Each row was made from one small tree. The marks that hang from a mark follow it in brackets, in the order of their numbers. Every link used is in the known rows. Write each row's tree.
Known rows:
J434(J58(J440(J165(J896(J632(J625))))) J137): [ 0.95  3.02 -0.32  0.41 -0.19  2.37 -0.71  0.51 -1.19  2.91  2.41  0.09
  1.11  0.68  0.34  1.86 -1.12 -3.90 -1.60 -0.24 -1.51  1.41]
J58(J434): [-0.52 -1.30 -1.19 -0.42 -0.38  0.12  0.71 -0.04 -0.18 -1.23 -0.07  1.88
  0.40 -1.26 -1.77 -0.67  0.58  0.36 -1.47 -0.35 -2.54  2.01]
J440(J165): [-2.85 -0.02  2.99 -2.42  1.21 -1.49 -0.16  1.05 -0.08 -0.25 -1.06  0.01
  1.61 -0.25 -0.80 -1.62 -1.41  0.11 -3.65 -1.80 -3.11  2.43]
J434(J58(J440(J165(J896))) J137): [-1.38  1.44  0.85  0.89 -0.47  1.45 -0.38  0.64 -2.82  1.05  3.06  1.34
  0.77 -0.23 -0.43  0.11 -1.33 -5.98 -3.54 -0.23 -2.65  2.55]
J632(J625(J550(J440)) J896): [-2.09  1.40 -1.71 -2.69 -3.91  1.42 -2.25 -1.32  3.94  1.53 -0.98 -3.79
  1.89 -2.64 -0.52  3.48  0.83  0.57  1.43 -0.57  1.89 -1.54]
J896(J165): [-0.25 -1.76  2.77 -2.06  2.23 -0.27 -0.37  1.63  0.77  0.23 -1.12  1.64
 -1.53 -2.72 -2.09 -0.79  2.66  0.65 -2.78 -0.80 -3.07  3.82]
J434(J137): [-0.97 -0.50  0.64 -0.38  1.68 -1.40 -0.33 -0.37 -0.71 -0.97 -1.01  2.51
  2.35 -0.30 -2.91 -1.54  0.14 -0.91 -2.73 -2.73 -4.20  3.36]
J896(J165 J632(J625)): [ 2.92  0.50  1.24 -2.63  2.53  0.95 -0.82  1.59  2.86  2.95 -1.94  0.11
 -0.97 -1.30 -0.99  1.33  2.92  3.22 -0.05 -1.03 -1.46  2.67]
J165(J440 J896(J632(J625(J550)))): [ 0.20  1.68 -1.89 -1.02  4.98  1.92 -2.18 -1.10  0.34  4.48 -4.39 -1.06
  2.13 -0.61 -1.56  3.08  2.16 -0.63 -0.67 -0.26 -0.75  0.88]
J896(J165(J440)): [ 0.19 -1.39  1.83 -0.91  3.76  0.80 -1.51  1.66 -0.09  0.56 -1.26  1.23
  0.00 -2.15 -2.70  0.27  2.36 -0.21 -3.15 -0.24 -3.93  4.06]
J625(J550 J632(J896(J165))): [ 0.08  0.77 -1.02 -3.52 -1.35  1.59 -2.16 -0.50  2.64  2.55 -1.34 -1.14
 -1.53 -4.70 -1.14  3.61  4.09  2.05 -2.33 -2.67 -0.83  2.34]
J550(J440(J165(J896))): [-5.21 -1.13  0.25 -1.43  0.61  1.22 -0.75  1.00 -0.65  0.75 -0.32 -1.34
  1.57 -0.41 -0.10 -0.14 -0.80 -2.68 -2.51  0.00 -1.03  2.37]
J58(J440): [-1.32 -0.36 -0.29 -1.59 -1.23 -0.21 -0.22 -1.07 -1.92  0.24 -1.01  1.02
  2.66 -0.73 -2.26  0.48 -0.80 -2.40 -2.04 -0.34 -2.05  2.56]
J137(J434(J58(J440(J165(J896(J632)))))): [-0.10  0.44  0.87 -0.15 -1.36  0.99 -1.35  1.87 -1.55  2.84  2.28  1.52
  0.74  0.26  1.43 -0.17  0.01 -4.01 -0.34  0.80 -2.07  2.94]
J632(J625(J550) J896(J165)): [-0.30  1.03  1.38 -3.37 -0.98  0.78 -1.63  0.58  4.78  1.90 -1.29 -2.38
 -1.54 -4.88 -0.51  2.95  2.31  1.58 -0.24 -0.88  0.89 -0.61]
J434(J58(J440(J165)) J137): [ 0.22  1.73  1.15  0.60 -1.99  0.74 -0.18  0.40 -2.42  0.04  3.65  1.64
  1.70  0.15 -1.20  0.19 -1.09 -4.10 -3.21 -1.26 -3.27  2.60]
J550(J440 J625(J632)): [-2.68  0.27 -5.49 -3.12 -2.12  2.70 -0.78 -1.93  1.48  0.94 -0.91 -1.71
  2.49 -0.09 -1.83  0.76  1.96  1.08 -0.98 -1.00 -2.05  1.13]
J896(J165 J632): [ 2.01  0.00  1.71 -1.96  2.42  0.47 -0.81  1.85  1.14  2.92 -1.51  1.96
 -1.93 -1.68 -1.64  0.74  3.88  1.75 -1.64 -1.41 -2.60  5.34]
J58(J434(J137) J440(J165)): [-1.04 -0.50 -1.46  0.13 -2.40  0.98  1.41  0.47 -2.96 -1.66  3.21  1.76
  2.16 -0.80 -1.36  1.32 -2.50 -2.82 -3.24 -1.06 -2.22  1.59]
J434(J58(J440(J165(J896(J632)))) J137): [ 0.21  2.63 -0.04  0.97 -0.24  1.93 -0.75  0.69 -2.64  2.77  2.75  1.66
  0.46  0.50 -0.09  1.35 -0.38 -5.06 -2.62 -0.54 -2.30  3.64]

Which tree is each row?
[-3.35  0.70 -4.62 -3.40 -3.80  4.07 -1.86  0.11  3.62  1.81  0.65 -3.12
 -0.57 -2.50 -0.41  2.29  2.31  0.64 -0.52  0.09 -0.88  1.88] => J550(J440 J625(J632(J896(J165))))
[-2.55  1.52 -2.99 -2.84 -0.18  3.15 -2.28  0.22  2.92  2.10 -1.16 -2.16
 -0.10 -2.36 -1.09  1.65  1.19  0.71 -2.18 -0.05 -2.95  2.08] => J550(J625(J632(J896(J165(J440)))))
[-0.98  0.16 -2.47 -3.43 -1.44  1.50 -1.16 -1.77  0.10  1.47 -0.36 -1.86
  2.34 -1.35 -1.40  3.17  2.84  2.14 -2.72 -3.53 -0.89  1.09] => J625(J550(J440(J165)) J632)
[-1.65 -0.99  1.55 -0.28 -1.48  0.51 -1.04  1.84 -1.81  1.03  2.58  1.41
  1.04 -0.61  1.06 -1.39 -1.07 -4.87 -1.12  1.22 -2.49  1.93] => J137(J434(J58(J440(J165(J896)))))
[-2.52 -0.26 -2.81 -3.04 -0.01  2.32 -1.23 -1.47 -0.28  2.34 -1.09 -2.09
  1.63 -1.77 -0.85  3.25  2.70  0.29 -2.91 -2.55 -0.21  1.12] => J625(J550(J440(J165(J896))) J632)
[-0.74  1.25 -1.43 -0.46  5.08  2.15 -2.25 -0.12  0.10  3.75 -4.08 -0.92
  2.47  0.64 -1.06  1.47  0.08 -1.06 -0.76  0.71 -1.80  1.93] => J165(J440 J896(J632(J625)))
[-2.35  1.54  1.48 -2.33  3.31  0.47 -0.70  1.37  0.97  3.10 -2.55 -1.44
  0.97  0.25  0.92  0.01 -1.38 -0.03 -1.82 -0.69 -0.94  1.36] => J440(J165(J896(J632(J625))))
[-1.69  0.46 -2.06 -0.60 -1.12  2.43  0.85  0.97 -2.56  2.04  1.14  0.55
  0.32 -0.85  0.39  2.51 -1.66 -3.24 -2.19  0.84 -0.14  2.20] => J58(J434 J440(J165(J896(J632))))
[-0.51  0.00 -2.90 -3.09 -3.38  3.20 -2.61 -0.59  2.65  2.48  0.25 -2.34
 -0.76 -4.48 -1.06  5.02  4.74  1.53 -1.13 -2.08  0.26  2.38] => J625(J550(J440) J632(J896(J165)))
[-0.09 -0.66  2.02 -0.57 -3.01 -0.21 -0.98  1.48 -1.34  0.05  3.36  1.68
  1.90 -0.08  0.42 -1.34 -0.72 -2.84 -0.86  0.11 -3.07  2.06] => J137(J434(J58(J440(J165))))
[ 3.97  1.05  0.72 -3.17  2.43  0.70 -0.67  0.45  3.30  3.69 -2.27  0.12
 -1.52 -2.78 -1.58  3.09  5.25  3.92 -0.20 -1.97 -0.23  1.43] => J896(J165 J632(J625(J550)))
[-3.63  2.10 -3.49 -3.50 -2.30  1.53 -1.44 -1.25  3.02  1.54 -1.98 -2.08
  0.89 -1.29 -0.62  0.24  0.03  0.92 -1.59 -0.93 -2.25  1.16] => J550(J625(J632(J896)))
[-2.82  1.51 -2.60 -3.37 -4.16  2.32 -2.39 -1.04  1.75  2.15  0.33 -3.67
  1.64 -2.35 -0.08  4.32  1.27  1.07 -1.82 -2.82  0.15  1.18] => J625(J550(J440(J165)) J632(J896))
[-5.09  1.76 -2.70 -2.53  0.19  2.52 -0.29  0.74  1.12  3.06 -0.58 -2.09
  0.58  0.26  0.30  0.72  0.40 -1.67 -1.18  0.46 -0.41  1.56] => J550(J440(J165(J896(J632))) J625)
[-3.70 -0.39 -0.28 -2.21  0.39  0.75 -0.74 -0.37 -0.14  1.64 -0.69 -1.17
  1.08 -2.26 -1.04  1.97  2.06 -1.74 -2.44 -1.35  0.22  0.97] => J625(J550(J440(J165(J896))))
[ 1.42  1.10 -0.34  1.11 -2.09  0.82 -0.50 -0.86 -2.36 -0.01  2.72  2.70
  1.55 -0.19 -2.23  0.24  0.41 -4.37 -2.15 -0.81 -3.27  2.96] => J434(J58(J440) J137)
[ 2.52  2.27 -0.75 -2.83  1.44 -0.22 -0.92 -1.60  2.38  3.37 -3.35 -0.28
  1.49 -0.65 -1.67  2.38  3.02  3.25  0.30 -2.44 -0.39  0.46] => J896(J632(J625(J550)))
[-1.16  0.77  1.20 -1.71  0.67  2.03 -2.82  1.77  3.67  1.20 -1.02 -2.76
  0.42 -2.86 -0.40  1.75 -0.47  0.11 -0.55  0.94 -1.23  0.96] => J632(J625 J896(J165(J440)))
